Known rows, with every step that occurs
kiso-nebuz-neso-pesu-solot-kinu: |   7.5 |  12.9 | -56.1 |   9.6 |  29.9 | -40.0 |  66.7 |  19.3 |  31.7 | -58.2 | -38.5 |  37.1 |  85.6 |  -9.5 |  -3.1 |  16.9 |  -8.7 | -20.7 |
kiso-nebuz-neso-solot-kinu: |   1.2 |   2.8 | -26.0 | -27.6 |  53.3 | -32.6 |  41.6 |  23.9 |  38.0 | -32.3 | -27.6 |  11.2 |  87.6 |  19.9 |  12.7 | -12.5 |  14.6 |  -3.0 |
pesu-solot-kinu-nebuz-neso: |  32.4 |  -6.0 | -34.2 | -14.1 |  19.4 | -34.1 |  21.8 |   4.7 |  36.9 | -44.6 |   0.7 |  19.1 |  68.6 | -24.7 | -31.5 | -29.4 |  16.2 |   6.4 |
kinu-solot: |  -2.2 | -38.3 | -26.7 | -12.2 |   9.9 | -11.9 |  38.0 |  18.4 |  10.3 |  20.6 |  16.0 |   3.8 |  16.7 |  15.4 | -22.9 |  -5.2 |  10.7 |  10.6 |
kinu-nebuz-pesu-solot: |  -2.8 | -10.7 | -31.0 |  35.3 |   0.8 | -20.6 |  48.0 |   3.3 |   3.5 | -27.6 |   1.8 |  35.8 | -21.5 | -25.5 | -56.1 |  -9.9 | -27.6 |   2.2 |
kiso-nebuz-pesu-solot-kinu: | -13.8 |  22.0 | -22.8 |   1.0 |  38.2 | -20.4 |  71.5 |  17.5 |  30.5 | -61.6 | -31.4 |  38.6 |  15.9 | -28.1 | -10.0 | -14.2 | -15.6 | -37.9 |
pesu-nebuz: |  -2.7 | -33.5 | -41.4 |   5.8 |  -0.5 |  -2.0 |  -7.7 |  24.4 |  -9.6 |  -8.5 | -23.5 |  13.6 | -10.3 | -21.7 | -29.5 |  -9.1 | -13.0 | -29.5 |
pesu-neso-solot: |  26.7 | -35.7 | -52.9 |  17.7 |  13.0 |   1.8 |  42.5 |  11.4 |  23.3 |  -2.3 |   3.0 |  28.0 |  26.5 |  37.5 |   1.3 |   9.3 |  14.4 |  25.1 |
pesu-neso-nebuz: |  42.1 | -41.6 | -20.4 |  -1.5 |  -1.2 |   2.7 |   9.9 |  15.9 |   5.7 |  13.8 |   6.4 |  23.5 |  21.9 | -10.5 | -14.9 |  20.4 | -11.3 |   3.3 |
nebuz-pesu: | -33.1 |  22.4 |  10.6 |   5.7 |   0.5 | -10.5 |   0.0 | -18.9 |  -7.3 | -27.3 |   6.9 |  12.2 | -10.2 | -25.4 | -13.9 | -11.9 | -34.3 |  14.4 |
nebuz-kiso: |  -8.7 |  18.1 |  16.3 |  22.9 | -28.6 | -11.5 |  27.8 |   1.7 |   6.4 |  18.6 |   1.5 |  11.0 |  -0.5 |  10.6 |  23.8 | -38.8 | -17.2 | -40.4 |
kiso-nebuz-neso-pesu-solot: |  15.2 |  -5.2 | -65.6 |  51.5 |   7.7 | -36.7 |  57.8 |  20.2 | -13.2 | -32.1 | -17.7 |  41.4 |  69.5 |  26.3 | -22.5 |  16.0 | -21.8 |  -0.9 |
nebuz-pesu-solot: |  -9.4 |  10.4 | -18.4 |  52.8 |   3.5 |  -8.3 |  52.6 |  -6.9 |   6.3 | -40.1 |  -8.5 |  50.2 | -12.2 | -13.0 | -25.1 |  -8.7 | -23.9 |   7.7 |
solot-kinu-nebuz-neso: |  18.4 |   1.6 | -13.0 | -47.1 |  19.5 | -34.6 | -15.9 |  -1.7 |  27.9 | -33.6 |   8.5 | -10.1 |  69.7 | -34.1 | -24.1 | -30.1 |  11.0 |  12.5 |
kinu-nebuz: |   9.5 | -27.7 | -13.0 | -19.5 |  -4.2 | -14.5 |  -6.6 |  11.7 |  -4.9 |  15.4 |  14.5 | -18.4 | -11.6 | -17.8 | -35.8 |  -3.1 |  -3.5 |  -4.7 |
nebuz-neso: |  14.4 |  11.6 |  -5.0 |   0.0 |   2.5 | -15.3 | -21.0 | -10.6 |  -5.5 | -22.1 |  13.5 |   7.5 |  63.9 |   9.9 |  -1.8 | -30.8 |   5.3 |  33.1 |
kiso-nebuz-pesu-neso-solot: |   2.0 | -21.8 | -57.2 |  17.5 |  27.8 | -12.7 |  51.4 |  20.5 |  -4.1 | -20.5 |   3.7 |  30.2 |  23.3 |  34.7 | -12.3 | -10.4 | -19.8 |  11.4 |

Rows
|   9.6 |  -3.3 | -39.7 | -39.8 |   9.3 | -17.0 |   7.5 |  -8.3 |  24.8 | -50.7 |  21.7 |   9.9 |  17.3 | -59.1 | -31.9 | -23.4 | -16.9 |   3.5 | => solot-kinu-nebuz-pesu-neso
|  20.2 | -19.1 | -64.2 |  48.3 |  -7.7 | -40.6 |  43.3 |   3.0 |   4.3 | -25.2 |  -3.4 |  34.2 |  57.4 |  -2.0 | -46.3 |  25.5 | -19.3 |  23.1 | => kinu-nebuz-neso-pesu-solot
|   5.9 | -35.7 | -54.1 |  10.0 |  11.8 | -16.5 |  36.6 |   4.4 |  14.1 | -13.0 |  20.0 |  23.3 |   9.1 |   3.7 | -36.4 |  -2.4 | -17.1 |  33.6 | => kinu-nebuz-pesu-neso-solot
| -28.1 |  -1.7 |  26.1 |   6.3 |   2.0 | -13.2 |   5.2 |  -2.8 |  -2.8 |  -2.1 |  -2.4 |  21.3 |  -5.5 | -37.4 | -26.5 |  16.5 | -50.5 |  13.1 | => neso-nebuz-pesu
|  10.5 |   0.9 | -44.1 |  -4.7 |  12.2 |  -7.1 |  13.1 |  11.2 | -26.8 | -34.7 |  20.5 |  17.8 |  16.2 |   1.7 | -18.5 | -35.5 | -29.4 |  -8.7 | => kiso-nebuz-pesu-neso
| -32.7 |  16.9 |  -1.8 |  -4.0 |  17.9 | -16.7 |  10.4 |  11.5 | -32.8 | -21.9 |  -0.4 |   2.3 |  -0.3 |  -5.4 | -19.9 | -23.8 | -40.6 | -17.5 | => kiso-nebuz-pesu
|  -3.6 | -30.7 | -23.2 | -36.1 |  30.7 | -26.5 |  38.7 |  18.8 |  53.2 |  -0.5 | -15.6 |  -6.6 |  16.4 | -22.0 | -18.4 |  16.9 |  10.6 |  -4.6 | => neso-solot-kinu-nebuz
|   2.5 | -11.2 |  -8.6 | -54.3 |  15.7 | -20.5 |   6.2 |  11.2 |  36.8 | -11.5 |  -4.6 | -18.6 |   9.5 | -49.9 | -22.3 |  -1.3 |   6.5 | -21.1 | => solot-kinu-nebuz
|   3.5 | -39.2 | -54.8 |  26.8 |  19.0 | -22.4 |  15.5 |  20.3 |  10.0 | -15.0 | -22.0 |  32.0 |  56.9 |  25.4 | -24.0 | -12.1 |  -0.7 |  23.5 | => pesu-nebuz-neso-solot
|  -7.5 |   1.1 | -27.8 |  21.5 | -21.1 | -43.7 |  81.1 |  13.5 |  46.4 |  -6.5 | -21.7 |  25.3 |  16.9 | -34.5 |  -9.2 |  -1.2 | -27.3 | -57.6 | => neso-pesu-solot-kinu-nebuz-kiso
|  -2.6 |  -7.7 |  34.7 |  24.8 | -25.0 | -13.9 |  32.6 |  15.0 |  11.1 |  43.5 |  -8.6 |  19.2 |   5.2 |  -0.6 |  10.7 | -12.8 | -32.4 | -42.2 | => neso-nebuz-kiso
|  -6.1 |   2.7 | -33.6 | -14.4 |  34.1 | -12.4 |  50.6 |  -3.9 |  60.9 | -50.5 | -11.5 |  33.4 |  36.9 | -21.3 |   9.8 |   2.9 |  -1.5 |  17.2 | => nebuz-pesu-neso-solot-kinu
| -14.6 |  26.7 | -11.5 |  11.1 |  25.1 | -13.0 |  61.8 |  -7.9 |  52.0 | -66.6 | -27.0 |  45.7 |   8.2 | -45.7 |  -5.9 |  -3.9 | -10.1 | -11.1 | => nebuz-pesu-solot-kinu
|   3.7 | -17.8 | -50.2 |  -5.9 |   9.4 | -35.9 |  59.0 |  13.0 |  45.5 | -27.0 | -24.5 |  15.6 |  19.0 | -50.4 | -34.8 |  39.9 | -10.0 | -21.4 | => neso-pesu-solot-kinu-nebuz
|  -2.4 | -18.2 | -45.5 | -14.6 |  38.0 | -27.6 |  27.4 |  16.0 |  53.8 | -43.4 | -40.9 |  28.0 |  71.9 | -11.2 |  -4.9 |  -7.6 |  11.2 |   4.2 | => pesu-nebuz-neso-solot-kinu
